(in the rows, 128 means zero)
Known rows, with every step that occurs:
x-j-w: [127 142 156 131 149 137 118 123 116 151  91 143  85 145 144 102  86 153
  95  84 111 115 131 134 131 130 128 109 108 112  92 136 147 121]
a-l-x: [121  95 111 117 110 108 113 103  97 130 148 116 151 141 124 160 114  98
 109 139 126 125 119 133 144 112 149 142 115 106 119  82 130 160]
w-g-n-a: [ 81 127 145 106  96  98 114 166 108 136 112 121 143 139 162 183 124 132
  95 112 147 181 161 205 115 153 180 135 120 159 100 108 112 138]
a-l-x-j: [106  94 110 112 145 117 120 106  81 117 122 148 135 136 143 152  86 117
  79 114 107 118 134 145 146 110 137 138  95 116 115  75 145 163]
s-g-n: [ 95 152 157 115 126 112 160 127 119 134 126 163 141 152 133 135 135 129
 114 109 123 159 154 185 109 126 158 113 137 121 122 125 153 172]
q-e: [143  89 128 118 130 151 165 112 136 120 148 135 153 105 132 120 129 111
 130 121 133 127 132 152 145 145 116 126 121 141 143 119 140 115]
s-g-n-p: [ 91 167 145  93 124 133 169 167 112 140 105 145 142 151 145 126 115 140
  99 106 129 183 173 179 122 118 151 109 144 115 103 123 124 166]
j-x: [116 134 152 127 121 150 125 116 128 141 129 108 132 142 109 117  89 165
 116 112 117 109 123 106 133 145 134 118 118  96 112 163 117 147]
a-l-r: [115  96  91 116 116 105 104 126 107 137 168 146 147 158 107 155  93 109
 129 131  97 133 123 117 130 120 174 123 137 114 136 105 142 165]
j-n-a-l: [108  90 180 115 113  95  96 132 126 144 127  90 174 172 115 169 111 150
  93 114 117 136 156 102 128 162 159 112 118  96  99  99 135 126]
x-j: [112 127 128 123 164 137 132 131 112 113 103 161 114 123 148 120 100 146
  96 104 109 122 140 141 129 126 116 123 108 138 123 121 141 133]
x-j-w-g-s-e: [104 135 153 101 121 144 160 115  97 179 104 176  90 151 173 103 107 123
  75  64  95 155 159 210 152 138 176  94  87 122  65 119 171 137]
z-p-x-j-w-g-s: [ 83 163 166  55 112 130 105 126  97 166  93 171  62 142 126 149  72 151
  70  75 110 141 142 208 141 134 163 148  49 123  27 142 110 149]
y-n-p-x-j-w: [ 80 180 164 112 172 166 154 198  88 153  83  99  79 147 162 128  49 156
  67  95  94  92 109 153 157 109 126 115 122  94  40 166  77 158]
l-x-j: [112 116 120 123 150 143 127 116  93 117 109 150 115 130 152 135  86 148
  72 111 119 118 126 167 157 105 119 139  86 124 116 115 127 155]
n-j: [129 157 133 115 141 138 124 156 123 108 147 125 119 131 163 113 113 135
 116 135 116 128 152 140 134 148 118 134 128 140 127 134 116 119]
p-w-g-x: [109 160 107 114  79 115 122 131 111 166 135 167 102 143 122 168 147  97
 121 107 153 144 109 184 144 142 175 141 107 142  69 140 128 172]
y-l: [122 130  96 131 138 133 164 134  94 126 137 122 143 117 127 121 129 112
 154 112 127 126 125 108 144 123 121 120 118 137 138 107 138 145]
s-g-n-j: [ 95 180 164 104 141 123 157 156 114 111 146 158 131 156 171 120 120 138
 102 117 112 159 178 196 116 145 150 118 137 130 119 130 142 161]
g-n: [117 151 128 136 130 110 142 142 111 111 137 156 130 129 132 139 122 118
 106 123 155 133 129 161 126 118 140 119 137 141 132 134 130 137]
a-l-x-j-w-g-n-u: [ 71 131 157  99  85  93 109 129  37 151 102 149 106 165 181 171  62  91
  47  78 120 123 152 199 160 121 202 141  61 107  58  97 153 138]
y-n-p-w-g: [ 69 162 124 115 119 153 147 203 126 177 116  86  97 136 162 150 137 102
 131  95 127 151 139 167 148 131 190 122 139 109  55 159  90 157]
j-w-g-s: [119 148 156 105  84 112 115 126 112 184 120 133 104 163 154 128 135 117
 108 105 139 152 143 154 143 142 178 141 104 114  74 129 138 126]
w-g-s: [100 133 127  97 101 107 131 133 106 148 134 151 132 142 156 144 150 111
 111 126 138 158 151 159 142 138 166 153 103 140 104 115 133 141]
g-n-u: [116 162 134 122 116 100 135 150  64 108 127 146 126 138 140 152 101 110
  92 120 152 109 132 161 150 124 150 134  92 138 117 143 129 109]
z-p-w-g-x-j-n-a: [ 65 139 162  88  98 111  89 133 116 169  93 165  81 159 116 190  90 170
  58  37 138 166 169 210 148 164 185 125  44 112  32 153 121 153]
z-p-x-j: [ 93 143 138  77 154 146 120 129 114 109 101 167  85 106 101 148  65 161
  88  99  96 116 130 182 129 120 114 136  74 138  83 143 100 150]
x-j-p-w: [127 156 119 110 155 162 111 127 117 128 104 164  96 122  86 100  72 159
 129  70 120 156 107 148 153 132 129  92  98 144  60 164 127 148]
j-n: [114 124 182 142 120 135 130 128 152 139 132 127 136 152 125 119 126 145
 108 112 126 113 141 109 135 136 130 105 130  95 114 158 139 122]
p-x-j-n-a-l-r: [ 83  91 167  83 136 118  91 160  88 136 135 145 155 194  97 194  23 186
  39 110  70 104 119 154 144 146 161 113  93 116  67 125 118 186]
x-j-n-p-w: [116 163 157 109 145 173 132 175 132 154  90 150  99 158 121 107  81 171
  69  72 130 121 141 134 158 137 137  88 110 103  51 175 122 136]
g-s-e: [142 132 111 112 134 130 171 111  95 141 149 160 135 140 127 117 131 117
  98 117 125 138 133 177 158 124 145 103 107 130 115 120 151 137]
p-z: [124 129 134 101 152 126 124 146 127 113 133 141 115 119 110 152 118 172
 101 140 123 130  87 136 126 120 123 136 126 159  96 115 113 129]
n-a-l-x-j-p-w: [120 108 108  80 133 127  70 119  69 141 106 116 134 148  80 164  40 163
  90  78 123 174 110 172 169 136 158 116  67 132  38 100 111 173]
s-g-x-j-p: [ 78 150 139  98 149 130 153  97  87 119  98 193 128 146 122 116  81 163
 111  71  91 191 147 164 146 118 116 113  90 117  93 132 153 189]

Rows:
[ 63 163 162  91  87 116 110 126  87 158 100 190  65 156 123 170  87 132
  62  39 129 125 160 194 171 146 186 131  14  98  32 182 139 132] -> z-p-w-g-x-j-n-u
[110 154 183  93 113 170 143 183 135 139 114 109 140 153 112 132  77 164
  77 132 119 111 121 129 151 126 111 110 129 103  58 172  81 144] -> j-n-p-x
[ 81 139 192  93 146 153 123 128 142 119 105 165  94 130  96 138  63 178
  68  84  94 102 142 164 134 129 117 114  73 103  70 173 112 142] -> z-p-x-j-n
[107 120 123 116 148 158 120 108  94 109 104 146 121 119 125 109  53 163
 100  90 113 164 122 158 170 101 107 120  84 124  92 140 116 155] -> l-x-j-p
[ 95 178 155  49 112 153 134 182  77 172  76 149  93 160 162 137  58 154
  47 101 114 140 135 185 159 132 146 141  86 133  11 134  94 154] -> n-p-x-j-w-g-s
[122 148 147  92 121 158 120 135 122 112 125 126 135 118  75 125  71 150
 139 129 108 145  85 146 149 122 104 117 119 145  69 163  89 156] -> j-p-x
[ 85 146 135 106 151 113 163 105  86 131 104 199 120 156 148 140 112 149
  83  91  98 147 150 174 129 121 127 132  95 118 114 110 164 191] -> s-g-x-j
[ 86 162 168  67 107 177 129 186 111 167  65 129  87 141 164 129  56 154
  73  96  92 140 136 183 138 134 138 125 109 129  20 139  92 150] -> n-p-x-j-w-g
[109 156 115  84  85 159 122 180 137 176 103 116 107 132 136 137 126 118
 128 107 140 170 145 168 139 144 172 123 127 136  50 141 100 144] -> n-p-w-g
[ 76 159 101  89 109 119 111 117 106 150 105 202  58 119 120 166 110 122
  98  58 135 158 147 212 139 133 174 140  59 134  61 139 131 166] -> z-p-w-g-x-j
[ 93 137 164  99 125  99 132 142 103 143 110 128 155 164 134 168 119 163
  94 105 128 179 162 201 108 147 167 119 118 131 106 105 134 166] -> s-g-n-a
[134 191 102 108 121 139 137 186 106 143 119 145 108 138 110 137 104 125
  98 107 179 145 118 172 146 122 156 103 139 142  70 155 100 147] -> g-n-p-w
[ 99 123 182 139 156 144 137 131 135 123 110 161 121 149 144 112  99 163
  78  89 105 111 152 121 136 134 123 101 109 106 110 153 152 126] -> x-j-n
[ 70 176 167 108 103 148 134 166 120 121 148 132 124 143 180 126  83 144
  93 105 123 143 172 178 129 170 168 123 126 127  95 167 114 151] -> w-g-n-j-x
[102 150 166  74 115 160 161 130  87 174 106 178  89 152 150 125  83 130
  56  85  84 127 121 237 155 137 164 105  82 137  28 133 142 165] -> p-x-j-w-g-s-e
[ 96 140 126  89  83 134  94 125 158 169 120 138  75 115  98 150 139 114
 151  81 134 168 152 190 121 147 191 130  93 124  66 148 118 138] -> z-p-w-g
[ 81 170 133 102 125 146 122 151 114 127 104 194  97 118 119 121  81 128
 117  59 133 190 132 211 141 137 172  93 107 166  47 162 133 162] -> x-j-p-w-g-n
[ 96 152 113  95 176 127 133 130  80  83 111 200 105 113 102 144  59 196
  76  98 119 167  80 148 161 105  94 124  90 168  67 129 113 155] -> g-x-j-p-z
[ 70 143 189 121 143 122 167 104 109 139 109 197 129 182 145 131 111 166
  63  75  95 134 161 154 137 131 133 110  95  85  99 142 177 185] -> s-g-x-j-n
[ 66 141 120 104 118 131 135 120  93 112 101 187 117 118 150 133  84 134
 112  76 110 193 143 169 152 125 129 128  92 147  84 134 133 161] -> w-g-x-j-p
[116 163 155 116 133 162 122 144 122 122 148 103 123 146 145 101  74 173
 106 118 107 108 148 118 139 164 125 123 116 106 107 171 106 136] -> n-j-x
[ 92 130 167 114 115 142 116 131 129 167  83 145  82 139 176 114 103 135
 106  76  99 144 157 163 120 145 159 120 108 120  76 128 149 127] -> x-j-w-g
[105 180 151 114  82 120 118 146 108 155 136 134  89 158 191 130 116 114
 104 107 127 148 151 171 145 153 155 142 115 121  75 137 123 135] -> n-j-w-g-x
[ 87 175  94  85 111 145 140 174  84 157  88 181  88 139 156 153  98 127
  76  82 140 160 138 190 158 132 156 133  96 146  47 132 114 171] -> n-p-w-g-x-j
[ 88 136 117 118  85 105 138 126 109 140 130 159 124 133 158 164 144 101
 115 121 135 156 135 166 136 131 152 152 116 136 112 118 130 157] -> w-g-x
[ 81 155 167 125 116 123 129 143 115 149  92 172  84 143 180 127  98 126
  84  73 126 150 156 194 118 134 172 110 119 134  79 134 151 134] -> x-j-w-g-n
[ 96 139 195 111 150 157 140 146 126 119 109 162 122 150 119 132  72 170
  59 111  96  81 115 147 142 134 108 110 102 122  73 167 124 156] -> p-x-j-n
[ 80 178 139  89 109 134 117 159  68 125  93 181  94 130 126 134  63 123
 100  57 131 167 136 210 164 139 181 107  62 161  33 173 132 133] -> x-j-p-w-g-n-u
[ 87 164 124  97  85 117 108 139 140 150 125 166  77 116 104 162 132 103
 129  75 160 172 152 223 117 136 204 121 103 138  69 153 118 146] -> z-p-w-g-n
[ 69 136 117 114 121 114 143 128  91 124 105 193 111 129 177 157 117 117
  85  97 118 149 149 178 138 130 143 148  96 148 106 112 144 161] -> w-g-x-j
[105 115  88 126 159 148 164 124  58 117 117 143 128 121 149 125  86 130
  98  96 120 114 123 147 168 102 113 129  74 133 126  96 139 172] -> y-l-x-j
[ 72 157 132  72 120 132 148 209 117 119 111 150 119 114 157 168 108 153
  75 125 142 187 129 188 126 117 155 130 143 173  63 111  89 138] -> w-g-n-p-z
[ 74 137 114  92 106 127 107 126  83 129 121 182 120 133 115 156  69 102
  97  71 133 186 127 214 157 118 192 108  96 144  39 116 138 193] -> a-l-x-j-p-w-g-n
